Known rows, with every step that occurs:
zaguf -> zekev -> tunup -> zole: [-54.4  -6.1  -9.9 -10.7  -9.5   9.8  28.9  -8.8  44.2 -30.9 -12.7  -2.0
 -55.4  -6.1  29.7 -53.2  74.1 -28.9   1.7]
votur -> tunup: [-33.3 -22.9  -2.3  10.5  12.8  15.1  19.0  26.7 -34.0 -18.4  -4.0 -66.3
  23.8 -54.8 -33.6  27.8   1.5  27.4  28.5]
votur -> marez -> zaguf -> zekev -> tunup -> zole: [-41.3  16.2   9.0 -23.2  -9.6  -9.4  21.7  -9.3  69.5 -25.9 -15.9  18.9
 -36.2  14.2  34.8 -54.6  61.7 -15.6 -14.9]
nisep -> votur -> zaguf -> marez: [ 35.8  55.0  18.5   9.1  -3.5  39.5  -7.1 -13.3  55.0  34.0   6.3   0.1
  42.4  15.3 -13.7  -7.1 -24.9  48.5 -19.7]
zole -> zaguf -> votur -> nisep: [  7.3 -28.8  22.1  18.0  -8.1 -25.8 -21.3  -1.9 -59.4  -3.4  -9.0  -5.1
  25.0  -1.3 -15.0   4.1 -57.8 -20.8  -4.6]
marez -> zaguf -> zekev -> tunup: [-21.7  51.4 -18.7 -62.4 -13.7  35.0 -22.7   7.3  50.5  -2.5 -40.0   1.8
 -41.5  31.5  21.8   6.7  51.7   0.5 -17.6]
votur -> marez: [ 15.3   6.6  27.1  10.3   7.9   8.2   7.5  -1.9  -5.1  -9.6  18.6 -47.2
  29.1 -17.3 -18.0  25.8  -1.8  27.6   3.3]
marez -> zaguf -> votur -> tunup -> zole: [-41.2 -15.7  12.3  32.1   2.5 -34.0  37.1  12.8  28.9 -18.4  -9.0  17.9
   0.0   9.9  13.9 -60.3  15.4   6.5  18.0]
tunup -> zole: [-24.4 -41.0 -19.3  43.2   2.7 -11.8  44.7 -14.9   0.6 -17.2  20.4 -23.4
 -45.3 -20.5  20.4 -39.7  55.8 -41.1  24.9]
marez -> zaguf -> votur -> nisep: [ 16.3  12.7  25.0  20.4  -7.6 -38.2  -8.2   3.7 -15.1  -1.3 -20.7   3.0
  14.5  39.0  -5.9  -7.0 -43.0  -6.2 -14.0]
votur -> nisep -> zaguf: [ 34.0 -14.2   5.5  -9.7   1.0  20.5   5.7 -27.2 -30.9  -7.3  31.8 -46.3
  10.4 -56.5 -52.7  50.2 -28.3 -20.6   6.5]
zekev -> tunup -> zole -> zaguf -> votur: [-10.9 -23.3  -3.2   8.7 -11.5  -3.0 -26.8   4.0  -9.4   7.6  -9.7  61.0
  -4.2  30.7  27.4 -36.8 -18.6 -15.3  17.2]
marez -> zaguf -> zekev -> tunup -> zole: [-44.1   7.4 -10.6 -17.7 -10.1  -3.9  22.7  -9.0  59.7 -21.2 -17.5  16.1
 -55.9  14.2  39.1 -53.9  71.9 -30.1  -6.5]
marez -> zaguf -> zekev: [ 17.6  56.4 -25.6 -20.1  -6.2  15.3 -14.7  -2.3  34.1  46.6 -20.6 -22.0
 -35.3  79.7   8.9  17.1  39.7  20.6 -13.3]
tunup -> zekev: [ 31.4  -8.2 -48.8  -6.3  23.2   2.1  43.5  10.6 -38.7 -17.6  46.3  -3.0
 -58.8 -39.8   7.4  42.3  32.7 -24.2  -5.0]
marez -> zaguf -> zole: [ 28.3  34.2 -15.5  39.8  18.5 -10.8 -25.2  -6.0  26.9  13.2 -33.2  38.1
 -11.2  76.7 -29.6  28.6   5.5   2.5  -0.6]
votur -> zaguf: [ 37.5 -15.4   8.2  13.5  -3.5   3.2  17.1 -10.7 -17.3  14.8  20.7 -16.8
  17.9  14.1   8.4   0.6 -25.3  20.7   3.6]
nisep -> votur -> marez -> zaguf -> zekev -> tunup: [-13.4  63.1  -2.8 -74.1 -20.2  41.3 -25.1  -5.0  70.1  -3.3 -35.8  12.5
 -15.3  17.2  11.6   8.0  33.2  23.9 -29.9]
zekev -> tunup -> zole -> zaguf: [-22.4 -70.9 -27.6 -15.3  -5.3  -9.0 -18.6 -19.4 -38.8  -6.7  14.2  20.2
 -24.5 -54.3  30.8  -6.0  18.4 -69.9  12.9]
marez -> zaguf: [ 36.1  22.1 -34.0   3.3   2.4 -15.8  -9.5  -2.6  10.5  29.5   0.5  -1.5
 -28.2  40.0  23.9  24.7  22.4 -18.2   2.5]

Rows:
[ 50.2  44.0   1.4 -16.1  -6.3  -9.8 -14.2 -20.5  43.7  24.8   7.4  16.7
  21.1  19.9   6.7  27.0  -9.9  25.7 -19.4]	nisep -> votur -> marez -> zaguf
[ 24.2  51.3  22.3   2.7   9.9  34.5 -12.3  -8.3  33.0  14.9  10.1 -33.6
  27.0 -14.5 -48.4  24.5 -15.6   5.4 -12.7]	votur -> nisep -> zaguf -> marez
[ 16.7 -17.1 -11.5  18.3  -6.5   8.2 -39.5   7.6 -39.6  30.1  -2.8  34.1
   7.5  38.6   9.2   0.5 -37.0   0.3  23.7]	zole -> zaguf -> votur
[-31.0  10.4 -21.6 -64.5 -14.0  46.6 -35.5   1.8   5.8  -4.0 -28.3  -6.3
 -31.0  -9.0  12.6  17.8  36.8 -14.9  -8.1]	zole -> zaguf -> zekev -> tunup
[-15.7 -30.7  29.2   5.5 -12.7 -32.9 -14.6  -3.8 -34.9 -23.2 -17.3  16.5
  15.8  -7.8  -0.7 -23.2 -43.4 -32.9 -10.9]	zekev -> tunup -> zole -> zaguf -> votur -> nisep
[-18.9 -78.4 -21.1  -1.2  -3.6  -9.7  -8.3 -22.5 -48.1   3.0  22.2   7.6
  11.8 -77.6   2.1   3.2 -10.3 -35.1  18.1]	nisep -> votur -> tunup -> zole -> zaguf
[ -3.6 -36.8  26.4  24.9  -8.5 -38.4  -9.0  -7.0 -47.7 -10.3  -6.8   5.3
  18.9  -1.8  -6.8 -18.1 -48.2 -29.3  -4.5]	tunup -> zole -> zaguf -> votur -> nisep
[ 49.5  -8.6   0.7  -0.2 -18.9  27.9  12.6 -34.7   1.1  21.0  25.8   2.0
  32.3 -14.7  -3.8   5.7 -40.7  40.4  -3.8]	nisep -> votur -> zaguf
[  2.5  -6.7  26.4  30.5  -6.5 -18.1   1.0   4.7 -36.6 -14.2 -14.1 -23.0
  15.4  11.4 -20.0  -5.6 -40.3  -5.0  -2.1]	zaguf -> votur -> nisep
[  2.7 -12.4 -29.0 -16.1  28.6  -4.2  50.0  30.1 -38.5 -32.3  33.1 -11.5
 -23.3 -65.2 -12.7  42.5  14.3   5.1  -4.2]	votur -> tunup -> zekev
[  7.3 -12.3 -19.1 -18.5  22.8 -11.8  26.4  33.9 -41.3 -19.9  25.1  31.3
  -6.2 -37.9  -6.5  29.7 -18.4  12.8  -5.5]	zole -> zaguf -> votur -> tunup -> zekev
[  4.2   3.5 -16.1  -9.9  23.8  -6.1  41.8  38.8 -24.4 -27.1  21.3  19.4
 -13.0 -29.4  -9.2  22.6  -5.2  24.1  -3.9]	zaguf -> votur -> tunup -> zekev
[-16.7   3.6   5.8  13.3  12.3   5.4 -20.7   4.5  14.2  20.0   1.7  -2.9
  23.1 -18.1  -5.3  -9.6   2.3 -10.8  -2.4]	votur -> tunup -> zole -> zaguf -> marez
[-51.2 -29.2  13.5  39.1   3.6 -19.8  43.7  12.8  14.1 -27.0  -4.6  -0.3
   0.1 -10.2   3.9 -59.2  17.4   7.5  26.3]	zaguf -> votur -> tunup -> zole
[-25.2 -16.7 -14.2 -18.6  -5.3  10.8 -13.2  -7.1 -13.2  26.3  -6.8 -22.9
 -12.5   8.4  -2.1   0.8  22.0   2.1   0.1]	votur -> tunup -> zole -> zaguf -> zekev
[ 41.7  39.1   6.6  -6.3   4.1 -27.4 -10.3  -4.0  30.8  21.1   3.8   4.0
  10.8  40.0  14.6  23.2   1.4  12.3 -14.0]	votur -> marez -> zaguf
[ 17.3  29.1  44.7  18.2   1.1   5.1  -3.7  10.5  14.2  -1.6   1.8  -2.8
  43.6  34.7 -12.9  -2.9 -29.5  54.5   3.5]	zaguf -> votur -> marez
[ 22.4   7.1  40.3   6.3  -0.6  -3.0 -26.1   3.7  -8.9   9.5   6.8  14.8
  53.1  22.7  -9.1   6.9 -47.0  38.9   1.1]	zole -> zaguf -> votur -> marez
[-26.5 -22.7  11.2   6.8   4.7   4.0 -14.7  32.8 -37.5   0.4 -16.7  -4.2
  47.7 -16.0 -24.4   9.0 -44.2  38.4  26.4]	zole -> zaguf -> votur -> tunup
[ -2.4   5.5  -3.8  18.1   9.6   8.1 -23.6  -5.2  13.6  27.0   8.2   1.3
   5.7  -5.8   4.4  -9.9  11.3 -25.7  -2.8]	tunup -> zole -> zaguf -> marez
